Each row comes from the steps of one path. Every step used is in the known rows, and no mark comes twice. Write the path behind each row, first mark first.
In the rows, 128 means zero.
Known rows
gune > pepaku: [140 155 129 134 132 142 140 145 100 106 112 143 133 78 97 159 118 122 110 138 100 112 87 127 146 124 117 146 137 177 134 134 123 112 122 108 141 145 160 133 148 156 101 100]
bunil > gune > vafa: [187 154 126 160 131 133 112 181 92 120 102 137 121 82 114 195 99 148 113 124 119 126 108 136 81 129 127 147 107 156 121 125 125 119 154 103 102 142 188 110 163 159 137 100]
bunil > zavo: [147 193 130 141 134 125 97 159 111 100 101 140 160 92 171 145 106 140 103 134 103 117 104 133 160 137 109 143 108 122 116 117 116 129 128 130 98 156 163 108 147 138 113 117]
tupu > gune > bunil: [140 184 99 160 128 110 104 100 105 118 109 147 193 128 66 122 111 145 110 129 104 104 58 153 161 156 135 168 117 92 125 91 119 138 148 96 72 155 207 102 157 114 121 122]
pafu > zavo > pepaku: [137 145 162 139 126 114 144 163 138 112 109 142 101 118 143 112 170 127 99 142 98 121 92 139 178 165 134 116 126 135 109 131 122 85 97 124 125 144 169 122 115 123 98 128]
pafu > zese: [148 138 139 129 138 119 99 143 111 119 129 157 118 112 98 143 112 168 109 119 92 111 118 119 136 129 125 142 132 138 124 168 120 103 155 113 101 182 158 125 116 132 124 127]
pepaku > gune > vafa > zavo > pafu > zese > defuzu: [144 93 148 116 155 129 73 170 130 112 160 159 56 154 155 190 113 162 129 125 96 142 123 120 112 161 106 146 150 86 118 123 132 113 160 153 145 130 102 122 106 140 131 114]
zavo > pepaku > gune > lozul: [137 111 73 137 141 122 140 153 124 114 133 149 145 98 78 165 141 65 105 136 94 136 129 133 156 153 141 126 140 153 116 119 133 106 56 133 122 124 165 152 129 107 57 115]
defuzu > zavo > vafa: [152 145 126 167 119 118 114 159 116 123 137 144 155 91 128 174 134 134 110 144 108 126 95 127 168 122 127 139 102 114 130 121 134 137 102 136 111 130 147 115 131 117 95 109]
defuzu > zavo: [149 168 120 151 123 120 86 148 133 115 118 150 130 72 147 134 117 134 97 140 94 119 103 118 167 145 130 139 119 119 116 145 130 122 136 118 127 141 142 133 148 133 120 122]
zese > defuzu > zavo: [147 164 118 114 130 118 90 136 137 102 144 136 122 81 190 119 103 142 93 141 109 118 115 116 160 137 133 145 140 96 108 124 125 119 135 133 128 135 134 123 125 141 150 124]
pepaku > zavo > defuzu: [156 150 101 127 141 133 101 86 132 110 103 140 126 80 122 104 108 132 106 168 120 119 82 119 158 147 114 146 127 166 110 90 124 130 134 128 123 146 156 148 99 144 100 143]
tupu > gune > bunil > zavo > vafa: [133 198 117 181 128 111 114 121 92 117 116 133 220 134 111 166 115 152 118 132 118 121 40 166 169 128 115 175 91 74 125 60 119 160 102 128 54 133 205 62 145 80 86 117]
bunil > gune: [180 162 88 142 141 134 93 162 84 102 112 142 153 88 152 150 103 148 107 122 109 114 116 119 106 143 129 148 111 148 116 134 121 111 144 102 88 181 186 108 142 148 160 117]
bunil > gune > pepaku > zavo: [166 171 72 136 150 160 64 134 84 103 89 135 100 45 165 161 120 133 103 136 104 121 103 113 116 145 98 161 117 218 108 134 131 117 153 100 128 138 150 122 128 163 110 108]
bunil > zavo > pafu: [138 198 144 151 137 128 123 184 84 94 105 140 159 139 178 129 117 152 113 142 116 113 96 140 146 163 111 141 104 101 97 101 117 142 132 151 93 152 157 112 149 152 113 116]
pafu > zese > defuzu > zavo: [138 149 132 107 140 112 70 122 138 110 159 143 87 93 192 126 103 175 92 128 101 118 131 110 151 127 125 152 156 94 107 177 126 102 142 136 129 152 114 117 107 123 155 133]
defuzu > zavo > pepaku > gune > vafa: [149 169 132 171 132 125 116 161 150 137 122 150 72 66 124 169 146 86 95 134 82 150 100 152 165 142 138 128 124 108 122 116 141 113 92 137 154 91 118 154 163 127 81 112]
pafu > zese > defuzu: [144 139 135 92 144 116 108 132 117 103 154 144 115 121 144 131 97 175 104 120 108 108 132 115 133 120 126 150 158 117 119 147 115 95 153 129 106 176 153 112 98 141 152 126]
lozul > zavo: [153 142 140 123 139 116 112 150 116 119 115 147 143 102 136 119 117 123 101 128 100 123 141 102 174 163 117 126 145 179 109 128 125 114 134 120 104 170 166 140 149 154 144 132]
pepaku > gune: [158 158 74 134 151 131 85 146 108 107 117 155 168 99 103 148 110 109 101 118 84 122 116 122 169 138 126 127 116 117 128 99 123 112 142 118 111 169 164 141 130 131 112 105]
pepaku > zavo > lozul: [153 181 100 144 134 119 136 132 92 122 99 140 115 101 84 164 158 114 102 149 114 110 107 128 141 165 126 128 111 192 93 137 128 119 181 134 96 121 158 156 110 164 116 144]
zese > defuzu > zavo > pafu: [139 178 126 127 134 119 121 156 114 93 149 139 128 132 201 111 119 159 102 148 120 112 102 123 148 161 129 145 136 75 96 110 127 130 143 157 126 135 126 128 123 150 151 130]
zese > pafu > zavo > pepaku: [146 137 177 150 127 121 141 174 114 112 98 135 96 132 162 158 174 141 113 166 108 130 114 123 152 163 143 125 117 121 120 164 125 90 91 136 125 137 182 120 97 160 89 127]
zese > pafu: [165 156 134 148 132 128 121 161 84 107 97 140 159 113 122 183 117 149 124 156 114 122 130 111 124 135 143 141 106 125 136 150 121 121 135 124 106 158 193 128 122 182 115 115]
vafa > gune > bunil > zavo > pafu > zese > defuzu: [103 123 160 107 128 120 105 152 115 97 142 136 127 176 205 114 88 211 107 127 110 108 64 152 119 170 118 165 160 83 105 130 113 136 172 156 96 168 161 73 110 79 165 143]
zavo > pafu: [144 171 131 148 134 126 150 174 88 101 114 150 162 153 111 131 130 149 116 141 112 105 96 134 142 168 132 132 113 122 112 105 121 130 150 135 98 162 170 132 137 168 112 120]
zese > defuzu > zavo > vafa > gune > tupu: [141 86 93 124 110 133 101 162 118 123 164 128 147 125 211 102 115 142 107 155 108 119 102 138 140 147 154 125 166 149 136 87 132 136 85 167 145 129 176 79 112 112 132 102]
pepaku > gune > tupu: [147 155 57 140 157 142 84 161 86 121 125 150 144 115 128 119 100 91 99 125 85 108 118 129 163 137 138 121 139 168 130 107 127 127 104 140 144 160 174 128 132 176 110 94]
zavo > vafa: [155 140 128 153 124 123 153 164 94 120 128 143 188 119 78 177 129 132 122 137 116 118 103 134 151 119 129 133 107 142 138 88 124 129 115 132 90 154 190 109 117 134 89 104]
bunil > zavo > defuzu: [149 163 146 140 136 128 120 121 124 99 113 134 148 91 172 119 90 140 103 157 124 120 77 132 155 133 111 157 124 115 115 104 115 129 85 139 117 160 159 117 131 117 122 136]
lozul > zavo > vafa > gune > tupu: [148 65 114 132 122 132 118 177 97 138 133 138 159 153 154 104 128 126 115 143 97 125 131 124 154 174 138 111 170 222 134 91 134 132 78 153 121 157 201 96 134 131 122 111]

Which path is each row?
[144 102 86 129 118 141 105 166 106 119 114 145 146 133 140 76 110 130 110 145 85 105 102 142 130 164 156 116 158 193 139 118 123 121 126 130 139 172 210 105 141 146 124 106] | vafa > gune > tupu
[158 95 164 144 136 119 112 132 119 101 102 133 120 133 160 152 125 168 118 181 136 125 94 106 142 148 136 138 127 99 120 154 123 112 95 132 137 151 182 126 81 139 123 128] | zese > pafu > zavo > defuzu
[150 158 94 101 169 154 75 135 77 88 130 131 61 113 219 150 121 193 108 134 121 117 108 108 84 156 92 170 152 173 88 145 130 109 162 142 124 143 113 108 92 167 147 122] | bunil > gune > pepaku > zavo > pafu > zese > defuzu
[140 116 87 130 116 141 122 126 104 115 90 136 97 95 110 152 170 122 108 160 95 120 78 132 121 184 127 128 142 227 115 137 133 112 176 122 147 113 157 151 121 126 119 128] | vafa > gune > pepaku > zavo > lozul
[142 122 143 123 136 111 100 136 125 119 179 138 118 106 175 164 115 179 106 131 113 128 119 114 150 103 122 151 141 86 125 143 130 117 113 152 112 135 122 94 91 103 128 121] | pafu > zese > defuzu > zavo > vafa
[145 152 165 128 131 116 159 149 129 123 125 147 108 106 140 107 154 95 98 141 92 133 138 122 179 175 127 124 153 190 112 118 129 96 83 137 111 159 155 144 149 147 120 152] | lozul > zavo > pepaku
[126 163 124 153 152 123 97 100 120 103 123 141 154 89 142 146 63 120 95 135 111 117 44 149 181 132 110 166 124 86 123 86 119 147 93 135 127 156 153 121 124 86 121 133] | pepaku > gune > bunil > zavo > defuzu
[139 107 156 134 139 127 80 165 119 109 140 173 86 151 138 148 131 178 133 142 87 119 110 113 124 178 105 147 131 117 122 174 128 112 147 132 118 177 120 122 115 142 123 135] | vafa > zavo > pafu > zese
[140 181 127 160 128 123 114 166 108 106 123 152 132 124 157 123 134 148 105 147 102 114 88 127 156 171 128 137 112 98 101 132 132 135 137 141 120 139 131 137 150 150 118 128] | defuzu > zavo > pafu
[121 99 104 82 140 149 83 125 117 96 126 139 75 141 190 107 133 194 112 146 98 121 94 116 110 177 109 145 176 172 99 123 128 110 190 147 151 143 127 117 88 127 122 124] | vafa > gune > pepaku > zavo > pafu > zese > defuzu
[144 27 88 142 104 122 137 171 114 119 132 137 202 134 61 189 124 128 132 145 112 132 111 128 117 155 145 124 133 168 136 107 130 133 92 125 94 132 216 101 128 66 65 98] | zavo > vafa > gune > lozul
[153 190 56 135 144 144 65 82 110 111 84 139 139 79 114 120 152 129 111 149 94 125 80 126 159 159 103 160 121 179 112 88 130 122 148 101 119 123 158 123 141 149 73 107] | tupu > gune > pepaku > zavo
[125 149 88 113 160 128 81 138 131 124 182 145 42 108 225 92 127 110 81 132 80 122 129 133 163 135 145 137 186 125 113 155 137 94 52 176 172 137 102 120 100 138 130 128] | pafu > zese > defuzu > zavo > pepaku > gune > tupu
[122 231 131 170 125 114 130 114 120 115 107 139 160 119 142 107 139 126 102 138 99 123 47 179 165 154 130 174 115 88 118 88 118 132 84 125 71 136 187 85 164 96 91 145] | tupu > gune > bunil > zavo > pepaku
[156 104 71 130 142 104 82 120 118 116 121 140 181 129 107 125 135 112 114 138 107 137 152 95 155 199 125 141 152 157 92 121 133 122 85 109 80 132 192 129 171 115 107 129] | tupu > gune > lozul > zavo
[131 157 142 150 137 117 86 161 117 118 140 158 90 133 158 127 125 181 106 136 96 113 104 117 144 161 125 141 126 90 101 186 133 120 143 145 120 152 112 131 133 135 128 135] | defuzu > zavo > pafu > zese
[138 148 145 101 150 118 136 153 93 96 157 143 116 171 151 122 114 191 112 131 120 106 117 121 121 146 125 143 150 98 104 133 118 110 159 154 102 172 149 113 99 155 143 131] | zavo > pafu > zese > defuzu
[144 75 92 114 124 156 93 82 146 107 94 138 109 72 139 106 118 135 110 174 101 130 52 125 138 165 115 145 160 210 130 93 129 121 131 117 172 139 158 140 114 99 97 129] | vafa > gune > pepaku > zavo > defuzu
[156 116 151 120 145 115 133 111 131 111 129 140 130 101 137 100 105 125 103 155 119 125 118 100 173 165 118 138 163 165 113 107 126 118 91 130 126 172 159 151 134 134 148 153] | lozul > zavo > defuzu
[177 122 149 166 131 141 97 205 102 109 115 154 90 124 159 200 118 159 137 144 113 134 101 131 69 181 110 151 105 136 119 128 133 130 143 116 113 134 151 110 155 163 137 107] | bunil > gune > vafa > zavo > pafu
[136 93 92 97 159 97 91 124 106 104 165 136 136 202 158 105 136 167 116 134 129 132 158 93 132 207 121 152 183 115 67 135 131 115 105 150 74 137 157 114 131 116 141 145] | tupu > gune > lozul > zavo > pafu > zese > defuzu
[157 133 158 161 128 104 145 179 82 113 98 129 107 147 128 204 176 152 117 164 127 113 116 109 127 173 144 123 109 119 108 201 126 100 142 133 110 125 184 138 92 161 141 127] | zese > pafu > zavo > lozul
[137 34 87 117 103 115 107 155 137 111 164 126 173 116 156 171 118 142 118 154 120 139 120 118 125 156 145 135 154 125 120 114 136 133 83 146 121 101 173 99 114 54 104 109] | zese > defuzu > zavo > vafa > gune > lozul
[148 94 63 139 118 148 86 155 96 137 108 138 154 127 136 114 134 129 117 159 98 120 96 140 139 158 136 114 136 227 133 75 132 145 118 153 121 135 200 91 104 143 71 103] | pepaku > zavo > vafa > gune > tupu
[134 152 108 108 155 119 79 119 155 115 172 148 61 94 204 120 137 131 84 121 75 136 131 126 171 139 133 143 163 78 115 148 133 83 95 156 145 145 93 133 100 97 137 140] | pafu > zese > defuzu > zavo > pepaku > gune
[152 117 131 160 142 139 88 188 120 116 118 167 102 139 111 198 126 116 133 138 89 140 98 130 131 175 111 128 114 108 129 97 136 134 146 133 139 121 128 144 149 150 95 99] | pepaku > gune > vafa > zavo > pafu
[131 179 158 142 148 124 99 178 92 103 122 148 117 152 184 142 122 187 112 131 105 112 102 131 131 153 103 149 115 100 96 163 119 127 141 153 90 170 133 107 130 135 118 127] | bunil > zavo > pafu > zese
[121 141 139 144 108 124 95 149 126 109 99 142 169 106 157 132 86 154 102 129 93 114 58 159 150 157 123 151 127 132 125 117 113 142 150 117 98 163 194 89 152 69 135 130] | vafa > gune > bunil > zavo
[121 177 122 154 141 123 152 132 118 121 124 155 134 103 73 147 124 86 98 123 83 118 69 163 181 140 140 147 128 129 134 98 125 115 107 123 116 148 167 138 128 112 87 131] | zavo > pepaku > gune > bunil
[137 77 114 155 101 143 108 152 129 120 129 141 146 87 149 164 144 144 117 150 88 134 63 132 150 138 127 143 139 157 147 116 140 127 95 126 159 120 148 104 143 74 92 95] | defuzu > zavo > vafa > gune > pepaku
[148 171 123 168 120 107 137 151 110 121 129 143 105 94 119 160 152 118 97 147 107 112 95 129 149 159 144 134 120 125 105 172 134 117 139 133 119 121 141 154 139 136 148 138] | defuzu > zavo > lozul
[143 137 113 124 143 149 114 78 127 106 103 136 99 56 116 124 117 122 106 172 119 120 64 118 157 137 102 157 143 201 117 101 128 128 115 122 161 125 135 150 107 149 80 120] | gune > pepaku > zavo > defuzu
[145 156 156 133 146 118 136 175 91 110 120 150 141 154 146 114 129 136 110 135 111 119 129 108 161 190 115 122 140 155 94 110 128 127 132 143 101 165 153 146 152 167 137 134] | lozul > zavo > pafu
[171 142 77 152 142 158 92 140 70 111 105 129 129 63 142 209 134 135 115 142 116 129 91 120 118 125 95 158 103 218 123 102 135 129 122 114 115 124 159 99 115 147 82 92] | bunil > gune > pepaku > zavo > vafa
[133 173 78 122 152 134 105 146 128 116 165 138 82 95 220 83 127 74 81 142 87 121 118 141 173 144 150 132 175 126 115 104 137 108 45 174 176 120 124 129 118 157 121 114] | zese > defuzu > zavo > pepaku > gune > tupu
[173 127 124 160 119 126 65 134 140 125 106 158 125 115 103 165 135 138 136 146 92 143 94 137 125 172 120 158 116 114 139 100 130 123 143 96 110 120 172 108 168 137 100 110] | tupu > gune > vafa > zavo
[148 151 116 124 154 123 125 149 129 121 126 153 118 102 149 117 149 75 93 124 72 142 146 119 196 176 126 118 152 166 113 103 134 95 82 138 121 160 142 156 141 128 121 142] | lozul > zavo > pepaku > gune
[156 79 110 141 106 130 133 162 113 120 125 142 201 136 102 153 131 152 126 138 95 127 99 140 136 147 142 126 121 144 153 82 125 125 133 127 97 169 209 97 123 91 105 110] | zavo > vafa > gune
[149 46 78 119 163 113 98 113 131 109 145 143 143 100 110 146 97 81 105 145 119 142 141 86 176 176 119 131 175 167 100 115 136 122 55 133 138 139 146 169 129 97 115 133] | pepaku > gune > lozul > zavo > defuzu
[139 179 136 157 116 121 131 143 146 118 127 149 99 75 154 113 154 108 94 149 88 127 99 141 172 146 142 136 126 128 118 136 133 105 84 133 132 131 135 140 146 126 100 141] | defuzu > zavo > pepaku
